Known rows, with every way that one mark hangs from another:
siru(damal(vodi)): -.09	.19	.13	-.01	-.01	-.07	-.06	.01	.06	.07	.20	.04	-.20	.29	.07	.09	-.12	-.10	-.02	-.01	-.09	.07	-.07	.06
zazomur(siru(damal(vodi))): -.09	-.02	.02	.06	-.05	-.12	-.15	-.07	.10	.14	.06	-.05	-.15	.10	-.04	.17	-.22	-.22	-.07	-.04	.00	.20	-.05	.20
panof(lofep(damal(siru vodi(nugem))) malog): -.18	.13	-.01	-.02	.19	.07	-.06	-.01	-.31	.12	-.08	.09	.11	.40	.28	-.18	.12	-.01	-.23	.08	-.11	-.05	.13	-.10
damal(lofep): .01	-.09	.05	.00	-.10	-.08	.11	.09	.06	-.10	-.09	-.08	.01	.13	.02	.16	.08	.05	.13	.03	.02	.03	-.17	-.03
bupok(vika): .13	.03	.14	.12	-.09	.11	-.07	.11	.13	-.08	-.05	-.19	-.19	.12	-.20	.17	.08	-.04	.10	.13	-.10	.11	-.18	.00
kefuli(zazomur(siru(damal(lofep vodi(nugem))))): -.03	-.04	-.05	.05	.12	-.05	.11	-.08	.27	.20	.09	-.04	-.09	-.26	.01	.14	-.21	.12	.00	-.17	-.12	.09	.15	-.05
vodi(damal(lofep siru) nugem(vika)): -.02	-.05	-.01	-.10	.12	.01	.24	-.16	.00	-.10	-.19	-.07	.00	-.25	-.17	.00	.05	.13	.11	-.03	.19	-.11	.05	.33
damal(lofep(panof(malog)) siru vodi(nugem)): .16	-.04	.15	.10	.07	.06	.10	.08	-.14	-.19	-.01	.07	.04	-.50	-.04	-.18	-.16	.13	-.02	-.07	.14	-.17	.14	-.10
malog(panof(lofep(damal))): -.11	-.08	-.22	-.15	-.15	.07	-.04	.05	.07	.00	-.12	.08	.23	.27	.10	-.05	.11	-.02	-.02	.15	-.19	.14	-.12	-.02
malog(panof(lofep)): -.14	-.13	-.17	-.11	-.14	.14	-.01	.03	.19	-.03	-.06	.04	.14	.13	-.05	-.12	-.09	.04	-.02	.03	-.16	.20	-.17	.13
malog(panof(lofep(damal(siru vodi)))): -.11	-.05	-.09	-.19	-.08	.12	.00	-.07	-.14	-.10	-.10	.07	.26	.16	.10	-.14	-.05	-.09	-.26	.15	-.21	.05	-.07	.04
panof(lofep(damal(vodi)) malog): -.19	.20	-.02	.11	.16	-.05	-.15	.00	-.35	.14	-.06	.12	-.02	.58	.39	-.03	.26	-.11	-.22	.16	-.10	.05	.07	-.22
lofep(damal(siru vodi) panof(malog)): .00	.10	.09	.07	-.05	.04	-.32	.01	-.33	-.12	.00	-.01	-.03	.11	-.10	-.09	.15	-.14	-.31	.14	.12	.00	.08	-.18
malog(panof(lofep(damal(siru vodi(nugem))))): -.06	-.07	-.11	-.22	-.04	.18	.16	-.03	.02	-.03	-.09	.13	.33	-.05	.11	-.20	-.10	.00	-.14	.09	-.25	-.01	-.02	.02
lofep(damal panof): .12	-.05	-.09	.02	-.24	.00	-.24	.07	.09	.00	.06	-.08	.03	.14	-.16	.08	.25	-.11	.10	.06	.04	.03	-.16	-.20
damal(lofep siru vodi(nugem(vika))): .06	.01	.15	-.16	.12	.12	.33	-.11	-.02	-.09	-.02	-.10	.08	-.43	-.01	-.08	-.18	-.01	-.16	.02	.04	-.22	.02	.20
vodi(damal(lofep(panof) siru)): .12	-.19	.01	.13	-.12	-.13	-.05	-.06	-.20	-.30	-.16	-.02	-.03	-.04	-.24	.06	.05	.13	.15	-.09	.24	.00	-.09	.06
lofep(damal(siru vodi(nugem)) panof(malog)): .05	.08	.07	.02	-.01	.10	-.16	.04	-.14	-.05	.01	.04	.04	-.14	-.07	-.16	.10	-.05	-.15	.06	.09	-.08	.14	-.19
siru(damal(lofep(panof(malog)) vodi)): .12	.17	.04	.22	.04	-.18	-.11	.19	-.15	-.06	.15	.18	-.21	-.04	.20	.04	-.02	.07	.12	.00	.07	.00	.16	-.21
zazomur(siru): -.13	-.21	-.04	.01	-.18	-.02	-.18	-.08	.21	.07	-.11	-.22	-.04	.10	-.28	.16	-.09	-.18	-.05	-.04	.09	.26	-.20	.26
siru(damal(lofep(panof))): .18	-.05	-.12	.09	-.14	-.17	-.11	.20	.10	-.04	.16	.04	-.10	.05	.04	.11	-.01	.10	.37	-.08	.03	.01	-.04	-.12
siru(damal(lofep(panof(malog)) vodi(nugem))): .16	.16	.02	.18	.09	-.11	.07	.21	.04	.02	.16	.23	-.13	-.27	.20	-.04	-.06	.16	.27	-.08	.04	-.09	.22	-.21

Rows:
-.27	.02	-.13	-.05	.06	-.02	-.33	.02	-.36	.07	-.15	-.02	.07	.75	.17	-.10	.26	-.02	-.21	.12	-.03	.09	.02	-.02 | panof(lofep(damal(siru)) malog)
.04	-.05	.04	.09	.05	-.11	.31	.00	.14	-.08	-.19	.09	.00	-.10	.01	.13	.13	.22	.38	-.09	.08	-.02	-.02	.02 | vodi(damal(lofep) nugem)
-.07	-.02	-.02	-.10	.04	.01	-.04	-.13	-.28	.03	.01	-.02	.16	.49	.20	-.06	.04	-.14	-.25	.07	-.19	-.07	-.13	-.06 | panof(lofep(damal(siru vodi)))
-.23	.12	.00	.01	.15	.00	-.20	-.06	-.46	.03	-.10	.05	.05	.60	.28	-.12	.17	-.10	-.35	.14	-.07	.02	.07	-.08 | panof(lofep(damal(siru vodi)) malog)
-.07	.00	.26	-.14	-.01	.18	.16	-.11	.10	-.06	.05	-.08	.05	-.15	-.18	-.13	-.25	-.05	-.18	-.08	-.05	-.07	-.11	.18 | damal(siru vodi(nugem))
-.04	-.15	-.13	.07	-.11	-.24	-.11	.06	.10	.07	-.08	-.07	-.05	.12	.04	.24	-.08	-.04	.17	-.03	.06	.18	-.05	.14 | zazomur(siru(damal(lofep)))
.28	.12	-.06	.04	.08	-.03	.17	.08	.17	.08	.27	.11	-.10	-.47	.10	-.02	-.11	.05	.26	-.06	.00	-.20	.12	-.05 | siru(damal(lofep(panof) vodi(nugem(vika))))
-.05	.25	.06	-.11	.12	.06	.10	-.04	.25	.21	.24	.02	-.18	-.07	.03	-.01	-.13	-.08	.04	-.03	-.08	-.04	.06	.20 | siru(damal(vodi(nugem(vika))))
-.01	-.13	.07	-.02	.01	-.07	.25	-.05	.00	-.17	-.23	.02	.06	-.08	-.11	.03	.02	.22	.24	-.11	.12	-.05	-.02	.15 | vodi(damal(lofep siru) nugem)
.13	.02	.19	.03	.06	.00	.43	.03	.14	-.04	-.01	.07	.08	-.32	.17	.05	-.09	.06	.12	-.03	-.06	-.14	-.04	-.13 | damal(lofep vodi(nugem))
-.13	-.12	-.14	.03	-.02	-.12	-.13	-.04	.20	.15	.03	-.14	-.14	.07	-.09	.22	-.08	.09	.00	-.13	-.06	.22	.04	.04 | kefuli(zazomur(siru(damal(lofep))))
.11	-.03	-.05	.26	.05	-.10	.12	.11	.03	-.09	-.16	.17	-.09	-.30	-.05	.01	.19	.27	.41	-.11	.24	.00	.14	-.10 | vodi(damal(lofep(panof(malog))) nugem)
.08	.20	.03	-.06	.16	-.07	.27	.04	.13	.11	.16	.09	-.11	-.23	.22	.06	-.10	.02	.14	.01	-.07	-.15	.11	.06 | siru(damal(lofep vodi(nugem(vika))))
.04	.16	.06	.17	-.04	-.02	-.26	.07	-.19	-.02	.03	.06	-.11	.08	.03	.00	.26	-.16	-.16	.17	.09	.03	.07	-.30 | lofep(damal(vodi) panof(malog))
.01	.11	-.12	-.11	.18	.11	.17	-.11	.02	.25	.09	.03	.12	.14	.27	-.07	.12	-.14	-.08	.07	-.21	-.15	-.02	-.04 | panof(lofep(damal(vodi(nugem(vika)))))
-.05	-.03	.00	.03	-.02	-.06	-.01	-.05	.26	.21	.06	-.01	-.07	-.13	-.03	.10	-.26	-.13	.07	-.10	-.03	.13	-.01	.19 | zazomur(siru(damal(vodi(nugem))))
.29	-.14	.13	.02	-.04	.08	.24	.02	.02	-.19	.06	.02	.14	-.59	-.09	-.14	-.27	.10	.07	-.13	.05	-.24	-.02	-.10 | damal(lofep(panof) siru vodi(nugem))
-.24	-.09	-.13	-.02	-.04	-.01	-.28	-.11	.29	.23	.11	-.20	-.20	.19	-.24	.17	-.11	.02	-.10	-.16	-.07	.31	.00	.14 | kefuli(zazomur(siru(damal)))
-.13	-.08	.09	-.09	-.01	.05	.08	-.13	.11	-.08	-.14	-.04	-.01	.05	-.31	-.03	.00	.12	.12	-.15	.10	.05	-.08	.28 | vodi(damal(siru) nugem)
.10	-.07	-.03	.19	-.09	-.07	-.14	.19	-.06	-.13	-.06	.01	-.09	-.08	-.04	.03	.14	.13	.16	.02	.18	.04	.01	-.17 | damal(lofep(panof(malog)))
-.01	.20	.08	-.15	.08	.11	.18	-.10	.11	.14	.05	-.04	.03	-.06	.06	.05	.17	-.20	-.12	.16	-.08	-.11	-.01	-.01 | lofep(damal(vodi(nugem(vika))))
.18	.03	-.01	-.14	-.03	.19	-.01	-.10	.02	.02	.13	-.09	.09	-.36	-.21	-.15	.02	-.16	-.15	.05	.03	-.20	.01	.00 | lofep(damal(siru vodi(nugem(vika))) panof)
-.04	.04	-.09	-.20	.16	.14	.10	-.17	-.11	.17	.06	-.04	.18	.15	.17	-.15	.02	-.14	-.19	.05	-.17	-.18	-.02	.07 | panof(lofep(damal(siru vodi(nugem(vika)))))
.07	-.05	.23	-.08	.05	.04	.35	-.03	-.02	-.16	-.05	-.02	.14	-.30	.03	-.05	-.21	.07	-.04	-.05	-.02	-.18	-.05	.03 | damal(lofep siru vodi(nugem))
-.06	.01	-.06	.01	-.16	.02	-.45	.09	-.21	-.09	-.07	-.08	.00	.26	-.22	-.08	.26	-.05	-.13	.11	.17	.07	.03	-.09 | lofep(damal(siru) panof(malog))
-.08	-.09	-.22	.19	.00	-.11	-.34	.06	.10	.13	.06	-.08	-.23	-.07	-.14	.11	-.01	.15	.02	-.14	.09	.24	.22	-.08 | kefuli(zazomur(siru(damal(lofep(panof(malog))))))
.16	-.24	-.01	.00	-.20	-.01	-.09	.06	-.05	-.25	-.01	-.13	.08	-.15	-.23	-.04	-.08	.09	.08	-.08	.14	-.06	-.15	.01 | damal(lofep(panof) siru)
